Every row comes from one small tree of marks. Brackets hold a mark, then the marks that hang from it, in alphabetical order. Every link used is in the known rows. Which tree was each row made from?
(in the rows, 128 means zero)
Known rows
{G D M X}: [ 94 163 160 152 148 111 166 144  76 122 128  73 130 156 116  57 159 112
 202  91 100]
{D {G M} H}: [ 99 113 141 146 157  93 129 166  99 107 105 115  83 115 132 100 172  95
 122 118 115]
{T {G D M} {H X}}: [ 75 170 114 149 167  90  94 191  62 105 116  96 125 147 136  41 116 147
 155 112  76]
{M {G {D H} X}}: [ 87 129 143 161 120  86 178 154  81  89 141  68  97 151 107  98 161  87
 172  74  93]
{M G}: [125 136 114 153 132 115 142 125 116 123 137 117 122 139  89 126 124 117
 141 124 117]
{D {G X}}: [114 113 157 151 170 123 138 157 117 144 128 109  99 124 111 101 155 105
 133 105 106]
{D G}: [115 117 141 138 154 123 119 152 143 130 122 122 115 110 117 118 136 119
 113 121 111]
{T H}: [122 135 143 108 125 132 106 147 101 128 137 120 129 125 123 116  91 137
 120 145 105]
{D {H X}}: [ 90  97 100 125 142 103 138 134 106  96 106 122  98 115 164 131 170 117
 101 107 136]
{H X}: [100 116 101 134 153 126 130 126 120 117 114 125 129 121 140 118 146 137
 117 113 135]
{M {G D X}}: [ 94 153 140 162 128 107 170 143  94 115 147  69 128 154  83  88 140 109
 187  85  84]
{H K}: [137 123 138 149  96 125 140 142 136 142 131 102 154 125 120 126 131 126
 131 134 123]
{D {H {T G} X}}: [ 90 121  61 160 130  92  82 170 114  90  71 148  97 128 175 117 178 130
 122 110 103]
{H {D G} K}: [107 118 147 159  96 140 112 172 164 139 104  75 144 101 125  79 156 105
 150 118 106]
{T {H {K {G X}}}}: [148 123 150 146 109 146 132 152  77 124 139  92 135 155  95 106  99 141
 186 137  97]
{K {G X} H}: [168 120 137 135 160 170 143  91 119 103 118 130 104 154 101 112 100 153
 205 133 103]
{D {H K T}}: [118 121 110 150  67 114 115 154 137 117  87 114 138 120 152 120 179 117
 131 126 102]
{H D K {T {G X}}}: [111 158 111 197  83 135  95 184 125 132  88  97 146 143 137  57 167 113
 210 111  78]
{T {H D X}}: [ 73 132 114 113 128 144  95 144 100 112 100 101 132 116 151  74 123 135
 145 114 109]
{D H}: [114 103 125 121 117 106 133 137 116 104 123 126 100 122 149 141 151 107
 113 121 132]
{T {G X}}: [134 133 129 170 151 112 124 168  97 128 141 130  99 146 115 108 126 114
 155 120 107]
{D {G M X} {H T}}: [ 87 129 132 166 156 106 129 173  84 111  73 106  88 129 137  69 207  88
 165 103  90]
{D {G M} {H T}}: [ 91 135 122 153 144 102 106 171 112 104  66 121  99 115 147  84 190 107
 139 118  94]

Write each row's tree
[126 128  74 162 105 143 106 131 143 108  62 117 161 141 136 109 162 170
 175 124 112]  {H {K G} T X}
[ 89 145 141 149 148 131 112 155 116 122  88  89 120 112 132  57 161 104
 174 123 110]  {H {D {G M}}}
[ 53 144  76 151 115  90 130 149 116  77  72  85 127 134 141  92 184 129
 149  70  84]  {M {G {D {H T X}}}}
[ 62 131  90 144 144 142  80 157 161 113  40 104 133 101 163  63 190 126
 156  95  96]  {H {D G} T X}
[ 74 103  90 140 152 106 102 164 140 101  57 128  98  97 169 106 198 118
 102  98 102]  {D G {H T X}}
[ 72 101 118 149 183  85 137 163  92  95  90 109  83 108 148  88 192 102
 114 103 123]  {D {G M} {H X}}
[109 155  87 164 125  91  91 179  88  97  80 143 100 144 155  92 169 110
 159 130  95]  {D {H {T {G M}}}}
[ 83 141 130 157 130 147 101 161 143 128  68  96 124 115 137  57 189 100
 186  92  85]  {H {D {G X}} T}
[135 114 119 161  95 106 141 143  85  93 108 105 119 149 126 115 158 121
 181 139 134]  {D {H {K {G M}}}}
[108 132 158 166 186 113 151 158  83 136 119 101  99 131 105  73 167  95
 165 111 106]  {D {G M X}}
[ 70 124 122 156 108  83 159 163  92  99 100  58 142 133 154  65 191 115
 151  90 110]  {G {D {H K X}} M}
[ 66 121  95 156 167  97 110 164 106  98  47 119  96 111 160  75 209 113
 129 105 102]  {D {G M} {H T X}}
[150 138 139 182 122 131 160 135  74 124 123  95 133 167  93  87 147 127
 226 131 119]  {H {K {G M X}}}
[154 165 100 141 145 170 100  95 124  92  59 143 131 151 117  83 121 175
 222 152  89]  {K {G M} {H T}}
[ 64 121 126 121 154 138  86 174 119 114  93  93 115  96 143  65 135 129
 128 111  94]  {T {H {D G} X}}
[ 99 142 127 165  84 144  89 176 177 137  61  85 160 105 137  68 175 123
 169 118  83]  {H {D G} K T}
[ 82 115  80 133 128 111 107 138 120  94  66 132 115 121 174 121 192 127
 118 106 116]  {D {H T X}}
[ 63 119  98 148 128  79 155 145 105  82 116  78 110 132 129 107 165 113
 137  76 107]  {M {G {D {H X}}}}
[119 153 145 153  85 105  93 210 110 130 149  86 155 138 116  79  88 145
 142 129  62]  {T {G D} {H K}}
[112 136 147 133  69 149 102 159 117 131 120  77 160 116 126  79 113 122
 160 137  97]  {T {H D K}}
